What can hang from each mark
pasi: gudi
gasi: pasi
gudi: pasi zuter
pogenu: kikor
kikor: pasi
zuter: gasi gudi kikor mika
basules: mika
mika: pasi pogenu zuzolo

Each row was made from one small tree. Brackets hold a mark, then the marks that hang from it, in alphabetical order. Every link used is in the known rows. Write each row's tree.
Known rows
{gasi {pasi {gudi {zuter mika}}}}: [-13  -4  -6  10  -6  -9   5 -27 -13   8 -17 -13  -6 -11  15  -5  -1]
{pogenu kikor}: [-4 -1  1 11 -6  2 -2  1 -2 -5  5  3 14 -3  0 -6 -4]
{mika pogenu zuzolo}: [ -6  -1   4   5   4   4   1  -6   1  -6  14  17  14  -6  -8   9 -10]
{pasi {gudi {zuter gasi kikor {mika pogenu zuzolo}}}}: [ -3   7  -9   2   1   0   1 -18  -3   4 -10   6  27  -5  18 -13 -12]
{zuter gasi {gudi pasi} kikor mika}: [ -7   2 -26  -8 -14   8  -3 -20  19  13 -20   4  32 -10  10 -15   3]
{gudi pasi {zuter kikor {mika pogenu}}}: [ -3   7 -14   4   0  -2  11 -24  10   7  -3   3   7  -6  14   6   0]
{mika {pasi gudi} {pogenu kikor} zuzolo}: [ -6  -3   7  12   2   8  -8 -13 -13 -21   0  17  35 -19  -6  -1 -28]
{pogenu {kikor {pasi {gudi zuter}}}}: [-11   5   3  14  -3  -1   1  -6 -14  -5  -7  -6  11 -10   9 -14  -9]
{gudi {zuter gasi {kikor pasi}}}: [-12   8  -4  -4   7   3  12  -7   1   1  -9   0  26  -2  15 -15  -2]
{basules {mika {pasi gudi} {pogenu kikor} zuzolo}}: [  2  -4  12  11 -11  -2  -5  -8  -7  -3  -2  12  26 -13  -4   2 -27]
{basules {mika {pasi {gudi zuter}} {pogenu kikor} zuzolo}}: [  1  -3  12  13  -7  -5   0 -12  -7  -3  -4   9  27 -13   4   3 -24]
{mika {pasi gudi} pogenu zuzolo}: [ -3  -2   6   3   6   6  -6 -14 -11 -17  -5  15  24 -17  -6   4 -25]
{gudi {zuter {gasi pasi} kikor}}: [-17   2  -5  -1   4   2  11 -17   2   4  -9  -2  27  -4  16 -11   1]
{pasi gudi}: [  1   4   2   1  -2   1 -10  -5 -11   1  -9  -6  -1  -5   4  -8  -8]
{pasi {gudi {zuter gasi {mika pogenu}}}}: [  1   6  -7   8   3   0   2 -19   0   3 -12  -4  14  -1  21 -13  -3]
{pogenu {kikor {pasi {gudi {zuter gasi mika}}}}}: [ -9   4  -6  16  -6  -1   4 -10  -9  -2 -12  -4  18  -7  13 -20  -9]
{mika {pogenu kikor}}: [-5  2  7 14 -1 10 -2 -4  4 -9 18 10 20 -4 -4 -1 -1]
{pogenu {kikor pasi}}: [-10   1   2  12  -6   2   2   1  -7  -6   1   1  10  -8  -2  -9  -7]

Which tree is each row?
[ -3  -2 -21 -12  -9   9  -1 -16  12   1 -23  10  45 -11  13 -20  -2]
{zuter gasi gudi kikor {mika pasi}}
[ -2  -2 -15  -3  -2   7   5 -13   6  -5  -5  27  47  -7   1  -8 -19]
{zuter gasi kikor {mika pasi pogenu zuzolo}}
[ -1   4  -8   8   3  -3   2 -19  -3   3 -12   1  17  -3  18 -11  -9]
{pasi {gudi {zuter gasi {mika pogenu zuzolo}}}}
[-12  -3 -20  13 -12   9  -1 -26  20   4  -8  13  38 -13   3  -6  -1]
{zuter gasi {gudi pasi} {mika {pogenu kikor} zuzolo}}
[ -4   9  -2  -3   4   3  -3 -11  -6   3 -14  -4  24  -4  18 -17  -8]
{pasi {gudi {zuter gasi kikor}}}
[ -5   1  11  15 -11  -6   4  -8  -6   6   4   6  17 -10   3   0 -18]
{basules {mika {pogenu {kikor {pasi {gudi zuter}}}} zuzolo}}
[-12  -4 -18  -1 -12   2   7 -17   4  12 -11   6  25  -4   7 -14  -3]
{zuter {gasi pasi} kikor mika}
[-10   6 -13   3   3  -1  17 -16   4   3  -4  13  30  -4  16 -10  -7]
{gudi {zuter gasi {kikor pasi} {mika pogenu zuzolo}}}
[  4   0  -8   8   7  -5  15 -18   4  -5  -6   3   8  -3  18   3   2]
{gudi {zuter {mika pasi pogenu}}}
[ -7   0 -12  16  -7   4   3 -14   1  -1  -3  15  31  -6   3 -14 -15]
{zuter gasi {mika {pogenu {kikor {pasi gudi}}} zuzolo}}
[ 3 -1 -8 16 -8  1  4 -9  6 -1 10 10  9 -1  3 -2  0]
{zuter {mika {pogenu kikor}}}
[ -6   6  -7   5   0  -4   7 -12 -10   3 -20  -9   3  -6  16 -16  -6]
{kikor {pasi {gudi {zuter gasi mika}}}}
[  0  -2 -18 -11 -12   3  -2 -14   5   1 -18   8  26 -15  12  -9  -3]
{zuter gudi kikor {mika pasi}}
[-21  -6  -6   0  -6  10  -2 -19   9   5 -17  -7  27 -12   6 -14  11]
{zuter {gasi pasi} gudi}
[ -3   0 -17  -3   4  -5  14 -16   2   0 -17  12  34  -3  19  -9 -12]
{gudi {zuter gasi kikor {mika pasi zuzolo}}}
[-13   2 -14  -4 -13   5   3 -15   5   5  -2  17  26 -19   4  -7  -6]
{zuter gudi {kikor pasi} {mika pogenu zuzolo}}
[ -3   2 -10  16  -7   7   2 -13   4  -1  -3   7  26  -3   6 -18  -5]
{zuter gasi {mika {pogenu {kikor {pasi gudi}}}}}
[  2  -5 -12   2  -6   6   0 -20  11  -5 -10   7  18 -13   8  -2   5]
{zuter gudi {mika pasi pogenu}}
[ -6   1 -14  17  -1  -7  13 -25   7   2  -2   5   6  -8  11  10  -5]
{gudi pasi {zuter {mika {pogenu kikor} zuzolo}}}
